Each row comes from the steps of one walk. Every step used is in the known rows, and no mark comes twice. Write the walk behind each row, first mark first.
Known rows:
gogel, donobop, kugu, mosuf, kezoki: [ 0.21  1.65 -2.08 -0.34 -2.19 -1.03  0.16  0.40  2.21  1.61  0.37  0.86
 -3.41  1.57  0.55  0.32  0.90  0.40 -0.55  0.39  1.66 -1.85 -2.12 -0.95
 -0.19 -1.47  2.17 -0.96  0.47 -0.79 -0.39 -0.21]
donobop, nuguked, tadove: [ 0.18 -1.22  1.73  0.39  1.66 -0.31 -1.51  1.01 -1.17  0.34  2.53  2.91
  3.08 -0.60  0.30 -1.97  1.59 -1.13 -2.02 -1.96  0.60  3.87  3.28 -2.67
  0.38  1.35 -1.31  1.28  0.32  0.12  1.75 -2.28]
tadove, donobop, kezoki: [-0.03 -0.05  0.17  0.65 -2.48 -0.37  2.13  2.76 -0.39  0.09 -1.45 -0.13
  0.68  1.72  0.82  0.52 -0.63  0.49  0.94  0.60  1.05 -2.17 -0.86  0.21
  0.30 -0.68  0.20  1.92  0.49  1.78 -0.36 -1.17]
mosuf, monak, kezoki: [ 2.96 -0.37  1.93 -0.46 -1.96  0.26  2.18 -1.96 -0.05 -0.88 -1.59 -2.18
 -3.29 -1.56  0.25  0.24 -3.39  2.92  0.58  1.82  0.65  0.35 -0.35  0.65
 -1.01 -0.17  1.38  1.17 -1.43  0.64 -0.13  0.88]
mosuf, monak: [ 2.21 -0.63  0.71 -0.54 -0.77 -0.18 -0.21 -2.71 -0.29 -1.53  2.73 -1.21
 -2.48 -1.96 -0.16 -0.15  0.50  1.53 -0.94  1.42  0.72  3.07  3.42  3.48
 -0.89 -0.68  1.26  1.27  1.12 -0.04  0.31  1.95]
monak, nuguked, tadove, donobop, kezoki: [ 0.33 -0.59  0.55  1.48 -1.49  0.12  1.11  3.56 -1.12  0.63 -2.28  0.21
  1.12  1.02  0.28 -0.02  0.18  0.15  0.44 -0.07  0.67 -0.83 -0.83 -0.99
  0.79  0.32 -0.27  0.98  0.04  1.70 -0.32 -2.19]
monak, kezoki, mosuf, donobop, nuguked, tadove: [-0.09 -1.29 -0.09  1.02  1.34  0.34 -0.85  1.08 -0.97 -0.33  0.48  3.58
  2.45 -0.49  0.10 -1.03  1.16 -1.82  0.21 -1.96 -0.04  2.05  0.98 -1.72
  1.24  0.84 -0.59  1.51 -0.18 -0.20  1.50 -1.76]
tadove, donobop, nuguked, monak, kezoki, mosuf: [-2.33 -1.13 -0.82 -0.36 -1.42  0.42  0.02 -0.72  0.80 -1.35 -0.52 -0.22
 -0.99  1.60  0.33  1.34 -2.08  1.83  1.80  0.52 -1.88 -1.49 -2.41 -2.41
 -1.62 -0.85 -1.36  2.86 -1.53 -0.01  0.89  0.71]
kezoki, donobop, nuguked, monak, tadove: [ 0.47 -1.59  0.92 -0.01  1.78  0.98 -1.88 -0.70  1.12 -2.60 -1.35 -2.39
  2.50 -1.71 -0.18 -0.82 -1.48 -1.75 -1.46 -1.84 -1.54 -1.11  5.17 -2.14
  0.47  1.51 -1.95 -0.66 -0.23 -0.11  0.85 -0.48]
donobop, kezoki: [ 0.60  0.15  1.52 -0.31 -1.76 -0.75  2.91  2.55  0.04  0.34  0.16  1.54
 -0.59 -0.07  1.76 -0.03 -1.19  0.91 -0.87  0.33  1.51 -0.84  0.09 -0.10
 -1.35 -0.72 -0.62  2.45 -0.07  0.66 -0.54 -1.58]
nuguked, tadove, donobop, kugu, mosuf: [-0.61  1.93 -3.18 -1.68 -0.54 -0.82 -1.62  0.96  0.46  1.56  1.68 -1.07
 -0.66  2.77 -0.04  0.82  1.51 -2.21  2.53 -0.45 -0.91  1.48 -1.56 -4.02
  0.78 -0.69 -0.18 -4.13  1.29 -0.30 -0.08 -0.30]
gogel, donobop, nuguked, tadove: [-0.65 -1.68  0.64  1.51  2.09 -0.15 -0.88  1.07 -0.99  0.26  1.70  2.45
  4.48  0.01 -0.12 -1.36  1.48 -0.82 -0.68 -1.69  0.72  3.65  1.36 -2.10
 -0.27  1.29 -1.42  1.05  0.50 -0.11  1.54 -1.93]
mosuf, kezoki: [ 1.04 -0.04  1.71  0.06 -2.38 -1.16  0.11 -1.04  1.87  0.02  1.38  2.27
 -3.58  0.50  0.66 -1.47  0.60  1.09 -3.29  0.41  2.38 -1.58  0.51  1.95
  0.15 -0.47  2.63  2.27 -0.56 -0.25 -0.37  0.13]
kezoki, mosuf, monak, gogel, tadove, nuguked: [-0.80  0.20  1.80  1.12  2.37  0.18 -1.32  0.98  1.08  0.88  0.19  1.71
  0.60 -1.34 -2.71 -1.16 -2.19 -1.71  0.99  2.00  0.60 -0.97 -0.95  3.72
  3.41  1.94 -0.43  0.67 -1.60 -0.84 -0.69  0.78]
monak, kezoki: [ 1.29 -0.12  2.98 -0.90 -1.52 -0.43  2.33 -1.19  0.60 -0.27 -1.06 -0.39
 -1.72  0.37  0.84 -0.64 -3.34  1.96  0.34  0.81  0.86 -0.72 -2.44 -0.90
 -1.17  0.36  0.56  1.30 -2.47  0.14 -0.63 -0.02]
nuguked, monak, kugu, mosuf: [-0.34  1.49 -0.98 -2.29 -0.08 -0.70 -0.07 -2.58  2.27  1.04  2.96 -2.23
 -2.25  1.67 -0.12  0.50 -0.49 -1.05  0.16  0.06 -1.52  1.28  0.09 -1.74
 -1.97 -0.44 -1.27 -3.73  0.13 -0.76  0.49  2.92]
mosuf, monak, kezoki, donobop, nuguked: [-1.34 -0.07  0.48  0.43  1.10  1.36  1.53  0.01 -1.25 -1.14 -2.25  0.94
  4.77 -1.63  0.98  1.17  0.11 -0.28 -0.47 -1.04  1.19 -0.77  0.70 -0.23
 -1.61 -0.88  0.20  2.64 -0.02 -0.09  2.07 -0.84]
nuguked, tadove, donobop, kugu, mosuf, monak, gogel: [ 2.65  1.65 -0.72  0.33  1.14  0.00  0.92 -2.40  0.86  0.36 -0.97 -3.04
 -2.72  0.94 -1.05  1.22  1.77  0.19  0.28  1.56 -1.99  1.17 -1.24 -0.47
  0.65  0.65  0.36 -3.66  0.21 -0.55  0.98  0.90]
kugu, mosuf, kezoki: [ 1.94  1.93 -0.62 -0.86 -2.72 -1.23 -0.71 -1.33  2.76  0.92  2.00  2.63
 -5.03  1.80  0.54 -1.26  0.70  0.01 -1.70  1.14  2.13 -1.56 -0.96  0.61
 -0.77 -1.36  2.91 -0.19 -0.26 -0.90  0.14  1.23]
kezoki, donobop, kugu, mosuf, monak, nuguked: [ 0.15  1.04  0.13 -0.71  1.51  1.29 -0.84 -1.35 -0.86  0.16 -1.13 -1.38
 -0.23 -2.17 -0.15  0.21  2.79  0.96 -0.81 -0.27  0.53  1.72 -0.81  1.41
 -2.21 -0.38  0.86 -1.25 -0.19 -1.86 -0.34  0.52]
tadove, nuguked, monak, kugu, mosuf, kezoki: [ 0.32  1.20 -0.11 -0.35 -1.80 -0.48 -0.49 -1.20  2.64  1.65  0.44 -0.22
 -4.16  0.31 -0.62 -0.43 -0.91 -0.03 -2.14  0.41  1.11 -2.54 -0.07  0.15
  0.07 -0.53  1.53 -1.06 -0.35  0.06  0.18  1.47]
tadove, nuguked, monak, gogel, donobop, kugu, mosuf, kezoki: [-0.40  1.22 -1.54  0.84 -1.06 -0.35  0.31  0.44  2.83  1.98 -1.35 -0.50
 -2.91  0.46 -0.58  0.50  0.05  0.15 -0.80  0.80  1.08 -3.69 -3.40 -1.94
  0.25 -0.76  0.78 -1.32  0.39 -0.08  0.21 -0.52]
tadove, donobop, nuguked, monak: [-2.51 -2.63  0.46  1.17  0.38  0.69 -0.73  0.03  0.75 -0.76  0.67 -1.78
  3.61 -0.67 -0.27 -0.26  1.00  0.03 -1.02 -0.28  0.03 -1.44  1.32 -3.36
 -0.48 -0.21 -3.12  2.86  2.03  2.02  2.99 -0.99]
tadove, donobop, mosuf: [-0.62  0.48 -3.45 -1.32 -1.11 -0.58 -1.69  0.20 -3.15 -0.12  1.62  1.50
  0.02  2.34  0.64 -0.16  0.32  0.21  3.22  0.81 -1.60  0.17 -2.00  1.09
  0.28 -1.21  0.41 -2.56  0.54  1.27 -2.01  0.84]
gogel, tadove, donobop, nuguked: [-1.57  0.08  0.29  0.58  0.90  0.22 -0.88  2.07 -0.58  0.51  0.23  1.67
  5.81  1.34 -0.24 -1.05  1.98 -0.51  0.69  0.12  1.84 -0.62  1.80  0.29
  2.19  0.32 -0.13  2.48  0.61  0.34  1.88 -1.29]
tadove, donobop: [-1.23 -0.63  0.26  0.22 -1.15 -0.51 -1.06 -1.40 -0.03 -1.08  1.08 -1.09
  1.48  3.28 -0.63 -0.57  1.25 -0.55  1.30  0.43  0.40 -0.09 -1.01  1.85
  1.20  0.03  1.27  0.82  0.42  0.84 -0.14  1.23]
tadove, nuguked, monak, kugu, donobop, kezoki, mosuf: [-2.69  0.24 -0.58 -0.28  0.00  0.34  0.99  1.30  0.45 -0.26 -0.52  1.02
 -0.14  0.54  0.37  2.42 -1.84 -0.36  1.13 -0.32 -1.55 -1.74 -2.16 -0.80
 -1.66 -1.04 -1.56  2.95 -0.07 -0.67 -0.23  0.76]
mosuf, donobop, kugu: [-2.79 -0.49 -0.95 -0.56  0.70 -0.52  1.21  1.73 -0.39  0.09  0.23 -0.61
  1.68 -1.06  0.86  1.16  2.45 -1.70  0.88 -2.56  0.07 -0.25 -0.38 -0.01
  2.59 -0.36 -0.34  0.16  1.70 -0.28 -1.32 -2.15]

Which walk is each row?
[-0.66 -1.38  0.87  1.39  0.16  0.18 -2.50 -0.25 -1.04 -0.36 -0.21 -0.60
  2.10  2.26 -1.37 -1.43  2.30 -1.03  0.53 -0.75 -0.19  1.66 -0.85  0.13
  1.89  1.53  0.68 -0.50 -0.25  0.72 -0.10 -0.23]	monak, nuguked, tadove, donobop
[-1.49 -0.68 -1.94 -0.17 -1.90 -0.05 -0.39  1.24  0.66 -1.67 -0.34 -0.02
 -1.55  2.20  0.54  1.45 -1.46  0.54  1.74  0.21 -2.27 -1.66 -0.09 -0.76
 -0.47 -0.77 -1.18  1.67 -0.67 -0.01 -0.43  0.47]	nuguked, monak, tadove, donobop, kezoki, mosuf
[ 0.55 -0.06  0.06 -0.20  1.57  1.14 -0.76 -1.48 -2.59  0.00 -0.57 -0.31
  0.10 -2.33 -0.15 -0.90  1.97  3.60 -0.24  0.71  0.63  2.08 -1.28  3.48
 -2.74 -0.19  0.72 -0.36 -0.49 -1.24 -1.33  0.77]	gogel, donobop, mosuf, monak, nuguked
[-0.63 -1.93  1.65  1.06 -0.47  0.73  2.61 -0.05  1.04 -0.21 -2.79 -2.14
  1.44 -1.08  0.36  0.32 -3.42  2.29  0.54  0.66  0.47 -2.29 -2.61 -3.91
 -2.06  0.06 -2.15  2.33 -0.89  1.40  1.46 -1.05]	gogel, donobop, nuguked, monak, kezoki
[ 0.48 -0.73 -0.06  1.40 -2.19 -0.38  1.29  3.49 -0.74  0.30 -1.33  0.27
  0.67  1.49  0.41  0.32 -0.54 -0.57  0.94  0.12  0.41 -0.77 -0.25 -1.17
  1.23 -0.01 -0.30  0.91  0.63  2.06 -0.22 -1.85]	nuguked, tadove, donobop, kezoki
[-0.61  0.68 -3.12 -0.27  1.28 -0.63  1.05 -0.76 -1.91  0.25  0.70  1.83
  0.45  1.90  0.83  0.51 -0.03  1.42  2.93  1.30 -1.74  0.29 -5.19  1.45
 -2.24 -0.71 -0.68 -3.13 -0.36 -0.60 -2.16  0.94]	monak, gogel, donobop, mosuf
[ 0.61  1.44 -0.58 -0.64 -1.84 -0.48  0.10 -1.06  2.45  1.55  0.62  0.15
 -3.32  0.65  0.30 -0.21  0.37  0.68 -2.60  0.13  1.08 -2.11  0.96 -0.86
 -0.61 -1.00  1.34 -0.62  0.07 -0.13  1.06  0.97]	donobop, nuguked, monak, kugu, mosuf, kezoki
[ 0.63 -1.40  3.04  0.48  1.86 -0.09 -2.09 -0.15 -0.81  0.28  1.51  1.95
  0.66 -0.69 -0.35 -2.63  1.99 -0.66 -2.26 -1.71  0.15  4.19  0.55 -1.01
 -0.14  2.25 -0.70 -0.29 -1.30 -1.01 -0.31 -1.45]	monak, nuguked, tadove
[-0.65 -0.87  3.31  1.25  2.52  0.21  1.19 -2.36  2.36 -0.02 -0.66 -1.90
 -0.16 -0.71 -1.26 -0.57 -0.61 -0.09 -2.13  1.01 -1.01 -2.07 -2.91 -1.02
 -0.42  1.73 -2.66  0.35 -0.85  0.21  1.20  0.13]	tadove, nuguked, monak, gogel
[ 0.76  0.67  1.09 -0.86  1.86  0.90 -2.98  0.00 -0.64  0.10 -1.11 -2.61
  0.78 -3.24 -2.14 -1.36 -3.08 -0.71  0.28 -0.42  0.71 -0.30  3.41  1.11
  2.19  1.53  0.39 -1.18 -0.45 -0.09 -0.84 -0.06]	donobop, kugu, mosuf, monak, tadove, nuguked
[ 1.26  0.69 -1.32 -0.71 -2.61 -1.07 -0.58  0.13 -0.50  0.63  1.27  3.57
 -4.18  0.38  1.28 -1.03  0.08  1.48 -1.40  0.79  0.81 -1.71 -0.56  1.51
 -0.09 -1.34  2.27 -0.24 -0.28  0.37 -1.62 -0.06]	donobop, mosuf, kezoki
[-0.20 -0.01 -3.07 -0.50 -0.19 -0.11 -2.67  1.01 -3.83  0.40  0.73  1.88
  0.43  1.66  0.12 -0.75  1.11 -0.16  2.72 -0.03 -1.99  1.47 -1.97 -0.09
  0.69 -0.19 -0.01 -3.53  0.16  1.15 -2.02 -0.18]	monak, nuguked, tadove, donobop, mosuf
[ 1.49  2.01 -1.89 -0.75 -2.56 -0.77 -1.27  0.44  1.94  1.06 -0.78 -0.54
 -3.85  1.74  0.08 -0.15  0.57 -0.22 -0.59  0.04  0.82 -2.58  0.31 -1.33
  1.70 -0.78  2.77 -2.17  0.19 -0.27 -0.56 -0.28]	monak, tadove, donobop, kugu, mosuf, kezoki
[ 3.31  1.10 -1.64 -1.53  0.52  0.57 -2.12 -1.53  0.33 -2.15 -1.01 -3.54
 -1.71 -1.32 -0.39  0.49 -1.27 -1.47  0.75 -0.60 -1.78  1.34  5.23  0.55
  1.11  0.59  1.17 -4.30 -0.05 -1.31 -0.88  1.31]	kezoki, donobop, kugu, mosuf, monak, tadove
[-1.90  0.06  0.81 -0.04  0.78  0.40 -0.58  0.19 -1.38 -0.05  0.36  0.61
  5.73  1.19  0.31 -0.98  2.41  0.93 -0.43 -0.70  1.94 -0.35  1.62 -0.28
  0.03 -0.30  0.10  3.43  0.91  0.61  2.37 -1.14]	tadove, donobop, nuguked
[-2.65 -2.93  2.20  1.07  0.86  0.41 -1.43 -0.44  1.47 -0.44  1.54 -1.35
  1.13 -2.61 -1.49 -1.18 -2.00 -1.13 -1.32  0.08  0.40 -1.40 -0.22 -1.48
 -0.26  0.70 -3.37  2.37  0.89  1.75  1.04 -0.15]	tadove, nuguked, monak
[-0.94 -1.48  0.68  1.17  1.97  0.18 -1.38  1.06 -1.10 -0.63  1.32  3.22
  4.28 -0.53  0.29 -0.60  1.64 -3.32 -1.35 -2.55 -0.11  3.21  2.19 -2.26
  0.37  1.04 -1.15  0.47  0.35 -0.08  1.64 -1.85]	kezoki, donobop, nuguked, tadove
[ 0.00  1.55  0.67 -0.82  1.74  0.39  1.03 -2.88 -0.11 -0.70 -0.03 -1.43
  0.68  0.40 -0.29  2.55  0.68 -1.24  0.59 -0.55 -1.15  1.40 -0.39  1.80
 -1.15 -0.58  1.43  0.68  1.39 -1.78 -0.08  3.20]	kezoki, mosuf, monak, kugu, donobop
[ 2.16  0.66  0.08  1.11  0.53 -0.71  1.43  1.80  2.36  0.50  0.28  1.93
 -2.55  0.65 -0.80  0.50 -0.47 -1.20  1.32  3.15 -1.12 -0.15 -0.10  2.83
  3.15  1.30 -0.38 -1.27 -1.40 -1.61 -0.73  0.74]	donobop, kezoki, mosuf, monak, gogel, tadove
[ 2.75  1.04 -0.20 -1.25 -2.05  0.20  1.95 -0.94  0.13  0.34 -1.85 -2.91
 -3.88 -1.12  0.27  1.16 -3.05  2.30  1.80  1.68  0.09  0.21 -1.14 -1.62
 -0.98 -0.80  1.08 -1.13 -0.79  0.30 -0.13  0.50]	donobop, kugu, mosuf, monak, kezoki
[-3.65 -0.97 -0.72 -0.04  0.97 -0.82  1.78  1.81 -0.35  0.67  0.18 -2.43
  3.10  0.23  0.81  1.86  0.92  0.84  1.17 -1.64  0.03  1.01 -1.88 -1.75
  0.00 -0.13 -1.42 -0.12  1.11 -0.53 -1.38 -2.27]	gogel, donobop, kugu
[-0.54 -0.59  2.10  1.35  2.12  0.44  1.70 -2.09  1.88 -0.24 -1.32 -2.21
  1.52  0.66 -0.43  0.08  1.49  0.72 -1.88  0.72 -1.25 -2.14 -1.90 -2.28
 -0.61  1.08 -2.47  0.70 -0.04  0.44  2.57 -0.40]	tadove, donobop, nuguked, monak, gogel
[-0.46 -0.26 -0.38  0.88  1.32  0.21 -1.09  0.88 -0.49  0.45  0.39  2.33
  2.55 -0.02  0.03  0.01  1.41 -3.15 -1.67 -2.56 -0.44  2.34  2.39 -2.42
  0.58  0.77 -0.28 -1.34  0.07 -0.16  1.65 -1.08]	monak, kugu, mosuf, kezoki, donobop, nuguked, tadove
[-1.48  0.19 -0.74 -1.36 -1.67 -0.77  0.86  1.01  0.39 -0.81  1.92  2.99
 -2.22  1.78  1.66  1.10 -0.83  1.20  0.50  0.19 -0.91  0.03 -0.97  0.39
 -2.18 -1.32 -0.74  3.04 -1.04 -1.14 -0.69  0.36]	donobop, kezoki, mosuf
[ 0.26 -0.10 -0.25  0.82 -1.29 -0.28  3.21  2.50  0.27 -0.34 -0.91  2.67
  0.15 -0.47  1.30  0.11  0.24 -1.16  0.78 -0.13  1.76 -2.45 -1.14  2.39
  0.33 -1.09  0.32  2.48  0.82  0.57 -0.64 -1.04]	mosuf, donobop, kezoki
[ 1.17  0.04  1.23 -0.58  1.79  0.97 -3.21 -0.49 -1.81 -0.56 -0.76 -1.12
  0.75 -3.47 -1.93 -2.06 -3.61 -0.13  0.19 -0.05  0.51 -0.23  3.50  3.01
  1.85  1.51  0.55 -0.75 -0.82  0.35 -1.42  0.48]	donobop, mosuf, monak, tadove, nuguked
[ 1.80 -1.71  1.72 -0.54  0.73  0.06 -2.06 -1.57  1.87 -2.38  0.20 -3.02
 -0.65 -1.12 -0.40 -1.71 -2.22 -0.80 -1.41 -0.94 -1.72 -0.24  4.81 -1.58
  0.78  1.91 -1.66 -1.32 -0.65 -0.10 -0.32  0.24]	nuguked, monak, tadove
[-1.34  1.51 -0.95 -0.80  2.04  0.56  0.58 -0.57 -0.31  0.50  0.76  2.28
  4.31 -0.18  0.62 -0.56  2.94 -1.10  0.12 -1.59  1.79 -0.50  1.19  1.27
 -0.30 -0.89  0.38  1.39  1.17 -1.06  2.03  0.17]	monak, kugu, mosuf, donobop, nuguked
[ 0.76  0.56 -2.29 -0.01 -3.11 -0.83 -1.11  0.33 -0.79  0.47  0.16  2.37
 -3.37  1.59  0.60 -0.53  0.47  1.15 -0.16  1.02  0.57 -2.57 -1.20  1.72
  1.06 -1.41  2.81 -0.62  0.11  1.12 -1.49  0.24]	tadove, donobop, mosuf, kezoki
[-0.30 -0.48 -0.49 -0.44 -0.68  0.06  1.10 -1.37 -1.14 -0.32 -0.02 -4.15
 -1.76 -0.15 -0.58  2.50 -0.86  1.68 -0.16 -0.71 -2.85  2.84  4.22  2.42
  0.73  0.45  0.19 -1.28 -0.29  0.43 -0.68  2.27]	nuguked, tadove, donobop, kezoki, mosuf, monak, kugu
[-0.46  1.12  1.05  0.73  2.45  0.14 -1.06  2.08  1.04  2.15 -0.41  0.40
  0.91 -1.72 -2.63 -0.76 -1.90 -2.29  1.33  1.72  0.87 -1.11 -1.14  1.82
  3.86  1.75 -0.63 -1.35 -0.71 -0.55 -0.67 -0.30]	donobop, kugu, mosuf, monak, gogel, tadove, nuguked
[ 1.40  0.89  0.76 -0.71  1.82  1.33 -1.10 -1.47 -2.69  0.08 -0.84  0.40
 -0.16 -2.54  0.02 -0.76  2.41  2.36 -0.51  0.50  0.61  1.67 -1.12  2.61
 -2.43 -0.39  1.21  0.03  0.06 -1.40 -0.99  0.79]	kugu, donobop, mosuf, monak, nuguked
[-0.45  0.18 -1.12 -1.46  0.34  0.15  1.26 -2.51 -2.22 -0.46  0.55 -3.36
 -0.97 -1.42  0.13  2.40 -0.81  0.80 -0.22 -0.89 -2.81  2.70  3.60  3.74
 -0.28 -0.18  0.42 -3.36 -0.03  0.19 -1.66  2.95]	kezoki, donobop, mosuf, monak, kugu
[ 1.18 -0.14 -3.41 -0.58 -0.65  0.37 -0.66 -1.51 -2.61 -1.84  1.30  0.41
 -1.97 -2.01  0.41  1.65  0.08 -0.19  1.50  1.17 -1.54  2.23  1.35  3.56
 -1.07 -1.89  1.05 -2.00  1.51  0.41 -1.04  2.21]	kezoki, donobop, mosuf, monak
[ 0.63 -0.71 -0.12  0.64  1.74  0.68 -2.13  0.45 -1.27  0.25 -0.12  0.10
  0.15 -1.79 -0.63 -0.19  2.35 -1.85 -0.84 -1.71 -0.98  4.29  0.68 -1.62
  0.20  1.18 -0.34 -2.76  0.07 -0.87 -0.14 -1.11]	kezoki, donobop, kugu, mosuf, monak, nuguked, tadove
[ 0.82  0.02 -0.04  1.93 -0.32 -0.10  4.81  1.49  0.54  0.21 -2.60 -0.63
  0.35  0.32  0.71  1.53 -1.01  2.20  0.79  1.72  0.79 -1.54 -3.04  1.31
 -2.04 -0.50 -0.56  1.22  0.05  0.16 -0.25 -0.61]	mosuf, monak, gogel, donobop, kezoki
[ 0.38  1.52  1.62 -0.14 -0.12 -0.05  3.95  2.15 -0.17  0.88 -2.06  0.13
  1.35  0.27  1.31  1.89 -0.97 -0.68 -0.06 -0.54  0.59 -1.58 -1.24 -0.52
 -1.23 -0.63 -0.05  1.72  0.93  0.06 -0.50 -0.54]	monak, kugu, donobop, kezoki
